Every row comes from one small tree of marks. Brackets hold a mark, then the marks that hang from it, in alphabetical order. Every link used is in the known rows. Which tree was each row made from?
Known rows
{X {D {Z G H R}}}: [ 21   1 -12  35  -1 -34  -9 -20 -55  19   1 -46  24  29   4  10  50 -13]
{G {Z {D X} H R}}: [  2  34  32  39 -11 -31  18 -15 -62  17  21 -37  11  40 -29  12  52 -18]
{X D}: [  2  18  -9  10 -10 -24  -3  18 -52   4   2 -29   6   3   5  24  12  18]
{Z D H}: [  5  45   5   5   0 -20  -1  22 -53  -6  13 -44  15  51 -10  -2  34  -4]
{X {D {Z R}}}: [ 20   2  -8  30   3 -35   5  -2 -54   4  -3 -36  17   8   3  24  38  -4]
{H {Z G R}}: [ -7  15 -19  42   1  12 -19  -9 -43  16  18 -42  11   5   7  23  20   0]
{Z G H {R P}}: [  8  21 -25  41  11 -23   0 -14 -63  18  15 -47  15  31 -11  13  19 -16]
{H {Z {D X} G R}}: [ -5  20   2  46   3  -2 -15 -14 -48   8  20 -36  15  17  16  15  50   4]
{D X Z}: [ -4  -4  26  36  18  -9  59   3 -25 -12  -7  -2 -16 -30   1  38  43 -10]
{H {Z D R}}: [  4  37 -13  29   4  -3 -22  14 -52  -3  25 -51  22  26   7  11  28  -1]
{H {Z {D X} R}}: [  0  37   4  43   3  -6  -4   7 -51  -5  22 -40  17  11  12  17  40  -5]
{Z G}: [-18   2   1  17   3   2   3  -8 -37  12   1 -18  -6   7  -1  25  17  18]
{G {Z D H {R P}}}: [ 10  29  -1  27   2 -36  13  -6 -74  10  28 -47   8  47 -28   7  27 -15]
{Z {D X} H R}: [ 10  49  18  40  -1 -31   5   2 -63   4  13 -47  27  48 -11   5  57 -19]
{D X {Z H}}: [  4  18  25  38  12 -15  58   6 -29  -7  -2 -17  -8 -11  -3  25  48 -29]
{P R}: [-11  18 -16  22   9   5  13  25 -55  -3   4 -45  -1  -7  -7  25   7  -6]
{Z D H {R P}}: [ 22  45 -18  26  12 -40  -1   9 -76  -5  19 -58  23  55 -12   0  30 -18]
{M {Z R}}: [-10  14   0  32  -6   4  17   7 -24  -2  -3 -49  11  21 -16  44  12  -5]

Write each row's tree
[ 11  31 -31  31  16 -11  -8  17 -63 -11  28 -50  13  16  10  11  16  -4]	{H {Z D {R P}}}
[-18  11  -1  19 -11   9  15   2 -17   6   0 -45   2  35  -8  29  20  -4]	{M {Z G H}}
[ -4  16  20  23  -6 -22   2 -12 -59  11  18 -36   7  37 -28  16  33   4]	{G {Z D R}}
[ 16 -13  -9  33   3 -30  -8 -21 -52  14  -4 -34  15  13   8  20  45   5]	{X {D {Z G R}}}
[  0  32  -3  35  -9  -2  15  12 -30   3   3 -63  19  41 -20  33  19 -25]	{M {Z H R}}
[  4   1  23  54  17 -17  47 -11 -37  -3  -3 -16  -1 -17  -5  36  50 -22]	{D X {Z R}}
[ -1  10 -36  43  13   3  -7  -5 -52   8  23 -42   5  -7  12  24   5  -1]	{H {Z G {R P}}}
[ 14  25 -21  29  12 -35 -15 -16 -74   9  21 -53  23  61  -5  -5  38  -7]	{Z D G H {R P}}
[-14  15   4  28   2   5  -5   0 -40   0  18 -22   0   5  25  15  41  17]	{H {Z {D X} G}}
[ 27  18 -10  33   1 -38   4   1 -58   7   3 -49  22  25  -2  13  43 -20]	{X {D {Z H R}}}
[  4  30  17  43  -1 -28 -10 -24 -60  16  13 -42  26  55  -6   4  67  -8]	{Z {D X} G H R}
[  5   3  19  59  13 -19  32 -31 -38  13   2 -28   8   8  -5  23  65 -29]	{D X {Z G H R}}
[ -5  15  -5  37 -11   1   2 -12 -27  16   1 -58  16  47 -14  30  27 -15]	{M {Z G H R}}
[-15  -4  -2  34  -7   7   2 -16 -21  10  -3 -45   8  29 -10  42  22   4]	{M {Z G R}}
[ 18  16  -7  17  -1 -32  15  12 -49   0   1 -35   9  12   6  13  36 -11]	{X {D {Z H}}}
[ 18  45  -3  43  11 -40  19   5 -74  -4  18 -44  18  36  -7   7  44 -20]	{Z {D X} H {R P}}
[ 14  40 -25  37  11 -26  14   9 -65   5  16 -51  15  22 -18  15   8 -27]	{Z H {R P}}
[ -5  31  21   7 -11 -21  14   5 -52  10  21 -35  -2  43 -26   5  32  -4]	{G {Z D H}}
[ 12  19  20  56  13 -23  45  -8 -39   1   3 -30   9   1 -10  25  57 -40]	{D X {Z H R}}
